Each row was made from one walk, in order. Every step used is in the known rows, and no mark comes twice. Write each row's walk.
Known rows
Y P N: -8	51	-8	2	-4	16	24	-9	-8	-14	8	-13	33	21	-19	27	13	14	2	23	-6	11	-1	30	-18
Y P N T: -6	60	5	4	2	14	7	-4	6	-21	-10	6	30	-1	-28	41	20	4	9	39	15	-1	6	50	-21
P Y R N T V C: 11	-50	21	-1	-7	-21	-2	-5	6	26	-51	63	-3	-29	-9	17	-9	-22	-4	-71	22	-14	17	-20	0
R N: 9	10	2	2	-15	-1	5	-10	-21	0	-21	-5	-7	18	-23	2	3	8	1	-27	-12	18	3	23	-5
R N T Y: 9	-16	13	8	-4	-3	-16	3	3	13	-28	33	-19	-16	-37	12	18	-6	9	0	13	-3	9	33	-13
T Y R N: 9	-47	-4	-1	-17	4	5	-4	4	14	-14	30	-34	10	-23	-20	-7	-4	0	-39	-13	5	1	-12	-12
R Y: 11	33	1	-6	-3	-6	-6	-10	-22	-4	-16	-9	9	-12	10	-14	-3	9	-1	-27	-12	24	7	-12	17
Y P N R: -11	-6	-8	-7	4	24	11	-14	25	-5	14	-8	47	3	-24	16	-4	13	7	36	-3	6	-3	2	-16
V T N: -11	37	-13	-1	3	-15	-3	14	-4	-3	7	-24	-68	26	-28	-11	-13	12	-5	15	-4	23	-8	26	18
T N: -12	40	-7	-4	6	-5	-1	-3	-1	-11	6	-16	-35	22	-17	3	-1	18	-2	-12	-17	35	6	37	10
Y R N: 13	-10	-1	-4	-23	6	8	-11	-6	-8	-26	13	-24	23	-18	-13	-15	0	-1	-48	-17	13	3	-1	-6
V C: -2	23	2	-12	-12	3	2	-9	-11	5	-15	11	-4	21	-13	-19	-18	2	-2	-43	-4	17	19	10	10
N R Y P: 13	-37	-12	-12	8	12	-16	-21	24	-8	11	-8	47	-24	-6	-7	-8	5	3	32	-6	-5	-14	-47	4
D Q V C: 7	24	24	-2	-8	-2	2	-3	-5	10	-31	-8	9	30	55	-21	-10	-9	-7	-68	-7	12	25	11	-5
Y P N T V C: -5	23	14	0	9	-5	3	-11	14	8	-7	26	29	-5	4	56	20	-9	4	10	21	-6	10	29	-28
R Y T: 16	57	13	0	-4	3	-1	-3	-26	-17	11	7	-17	-12	11	-5	6	0	2	-39	15	6	-3	15	3
V T Y P: -7	-27	-22	3	-2	4	1	10	10	-4	32	-18	6	17	-15	-19	-1	0	-1	63	1	-34	-21	-9	-4
D Q V T Y R N: 18	-50	7	12	-15	-12	3	19	6	25	-29	4	-57	25	31	-35	-11	-22	-8	-37	-2	-14	-6	-21	-19
Q D: -9	39	14	2	-13	26	12	-8	-18	-6	21	-18	16	24	2	-3	-6	-12	-1	-31	-11	26	22	43	3
T N P: -13	13	-18	-4	9	10	-13	-8	-6	-13	18	-10	-1	16	-24	21	15	22	0	23	-25	21	2	27	23
R Y P N T V: 8	35	11	6	19	-13	-5	-12	3	-2	-8	8	39	-35	25	61	35	-2	4	28	13	1	-3	9	-21
D Q: -2	7	9	2	-1	11	-3	0	3	-6	-6	-22	57	25	56	-13	-3	15	-7	-53	-13	6	8	18	3
P N T: -11	75	19	1	-1	5	5	2	-8	-10	-29	12	6	-6	-17	25	9	7	10	-6	13	24	25	58	-8
D Q V T Y P N: -2	9	1	19	4	-2	18	21	4	17	2	-21	-1	23	31	5	18	-8	-5	35	9	-14	-9	8	-32
Q V T Y R: -5	-6	-2	-4	-15	-8	7	13	5	-13	0	-19	-52	21	30	-56	-30	-19	2	4	-14	-10	3	-21	1
N R Y: 8	-19	1	-16	5	4	-19	-14	10	2	-8	-2	23	-29	6	-23	-20	8	4	-16	-9	19	4	-38	18
N P Y T: -8	14	4	5	-1	23	5	3	-29	-27	27	9	62	-15	-4	13	17	8	1	-10	12	-28	3	15	23

Write each row's walk
-10	32	13	6	14	-1	5	-10	15	-17	10	-11	56	-5	32	58	29	2	7	32	6	-8	1	41	-29
Y P N T V
9	-29	-20	-10	22	-1	-20	-15	33	4	16	0	-13	-22	-34	9	0	9	0	42	-4	16	-18	-29	6
T N R Y P
2	28	15	7	-7	-8	2	15	-7	-12	-12	-51	0	35	69	-33	-12	-4	-7	-19	-8	-3	2	13	1
D Q V T
-13	-24	-23	-4	5	9	0	-1	-1	-10	1	23	11	-7	-30	6	-1	13	-7	-8	-17	5	7	-16	40
T N P Y R
11	34	23	2	7	-11	-4	-9	-17	-16	30	-9	10	-15	67	13	14	-2	0	-48	6	-1	-8	6	-6
R Y T V
-15	-41	-12	-4	11	25	7	-6	34	15	22	11	38	-9	-30	10	4	8	9	45	1	-2	-3	-10	-24
T Y P N R
-10	-7	-10	-1	-7	-4	-2	16	-3	7	13	-13	-19	13	-5	-36	-13	4	0	17	-2	-9	-4	-2	8
V T Y
-11	15	-12	6	3	15	20	-1	2	8	18	5	22	9	-26	22	20	9	4	32	-1	2	-1	19	-23
T Y P N
9	-35	-27	-8	19	-11	-23	1	31	7	19	-7	-50	-18	-46	-4	-12	3	-4	72	8	3	-32	-41	14
V T N R Y P
1	-32	6	4	-8	-3	2	20	16	4	-9	-14	-23	27	70	-53	-22	-17	-7	-30	-8	-19	0	-23	-7
D Q V T Y R
-6	8	24	2	1	-9	14	0	-15	5	18	20	27	-12	33	12	-1	-9	-6	-74	25	-20	8	5	2
P Y T V C
15	-36	22	-6	-10	-13	-12	-13	17	16	-39	52	-26	-2	2	14	-9	-22	1	-61	9	-5	11	0	-16
Y R N T V C
-10	-33	-15	-7	-9	21	4	-7	-9	-21	-5	12	70	-8	0	-14	-10	9	-4	-19	-19	-17	11	-31	37
N P Y R
4	15	24	-3	17	-1	2	-8	3	12	21	12	4	-36	38	31	7	1	6	-37	18	17	-3	-8	-19
P N R Y T V
-13	19	-13	6	8	-19	1	16	-26	-9	-2	-28	-28	-3	-20	2	5	3	-5	46	-7	2	1	1	38
Q V T N P Y
9	-81	-24	2	-17	8	-10	7	-4	16	-5	33	-36	9	-43	-16	-4	-6	-1	24	-7	-21	-15	-34	9
V T Y R N P
-8	18	3	2	-7	-15	4	15	-9	-6	5	-37	-37	15	22	-40	-12	-10	4	24	-10	-6	4	4	0
Q V T Y
16	16	-12	-3	0	2	-3	-16	-7	-16	4	-12	33	-6	0	3	9	6	-2	19	-10	-1	-11	-18	4
R Y P
11	-55	-12	3	-19	-2	-3	6	-11	6	-14	9	-56	13	-16	-21	-3	-20	2	30	-15	-18	-8	-31	0
Q V T Y R N P
-14	-44	-20	-2	7	13	6	11	32	19	24	3	3	-5	-42	-2	-9	2	6	73	15	-15	-17	-20	-18
V T Y P N R
-13	20	23	6	6	-4	15	1	-15	-21	35	-17	54	-13	58	13	9	2	-3	-53	10	-24	-1	17	2
P Y T V
-8	3	11	-1	5	4	-18	4	13	-9	-5	15	16	-14	1	-8	6	0	10	6	7	-8	16	30	0
N T Y
11	51	-9	2	1	1	15	-11	-20	2	-10	4	16	-10	-23	29	19	10	0	17	2	23	-3	-3	-9
R Y P N
10	-42	14	9	-3	-3	3	-6	-31	23	5	46	24	-19	-12	45	27	-9	-5	-48	23	-28	-2	-5	3
R N P Y T V C
5	-18	-15	-11	16	-18	-25	7	16	19	-4	-1	-74	-22	-37	-22	-24	7	-3	24	5	28	-14	-34	26
V T N R Y
9	-24	-2	1	-19	-1	18	-3	-15	3	-35	26	1	-4	-30	-12	-13	1	-6	-60	-4	2	7	-20	11
P Y R N
-8	32	-7	11	-2	-7	25	14	-8	2	10	-25	-32	17	-11	2	10	-10	4	68	4	-7	-7	11	-25
Q V T Y P N
-7	-31	-15	-6	-13	3	1	14	11	-1	8	6	-36	17	1	-51	-32	-5	-2	-3	-6	-15	-5	-24	9
V T Y R
8	9	-2	-8	14	-28	-19	5	9	7	-12	-25	-91	-18	-9	-25	-23	-6	1	30	-2	33	-6	-29	18
Q V T N R Y
2	-25	-2	14	3	-2	2	16	16	-1	16	-37	16	26	53	-21	8	-12	-6	38	-1	-36	-16	-8	-18
D Q V T Y P
9	1	25	-9	12	-5	0	-10	1	36	4	46	-23	-37	13	27	-3	-10	3	-58	33	19	6	-20	-17
P N R Y T V C
-12	9	-26	-2	6	-1	-15	9	-9	-6	18	-16	-35	21	-35	6	3	15	-4	51	-13	10	-12	15	29
V T N P
-8	-1	-5	14	15	-13	-6	24	-13	8	-9	-24	2	2	21	4	14	4	-14	14	-3	-5	0	-2	31
D Q V T N P Y
5	-32	-8	6	-9	6	2	-6	-34	7	-21	15	52	-16	-42	20	19	13	-3	-5	-9	-5	5	-7	24
R N P Y
13	6	13	-10	4	14	-14	-8	7	-10	16	9	-1	-30	7	-16	-11	-2	7	-27	18	2	-5	-14	3
N R Y T
-10	18	23	-2	9	-8	-16	-10	13	-24	4	-23	49	-5	63	16	5	1	6	-14	-7	-6	12	34	-2
N T V
-11	-20	-8	1	6	3	11	9	24	9	14	-20	-17	0	-15	-8	-8	-11	9	80	7	-12	-9	-16	-25
Q V T Y P N R
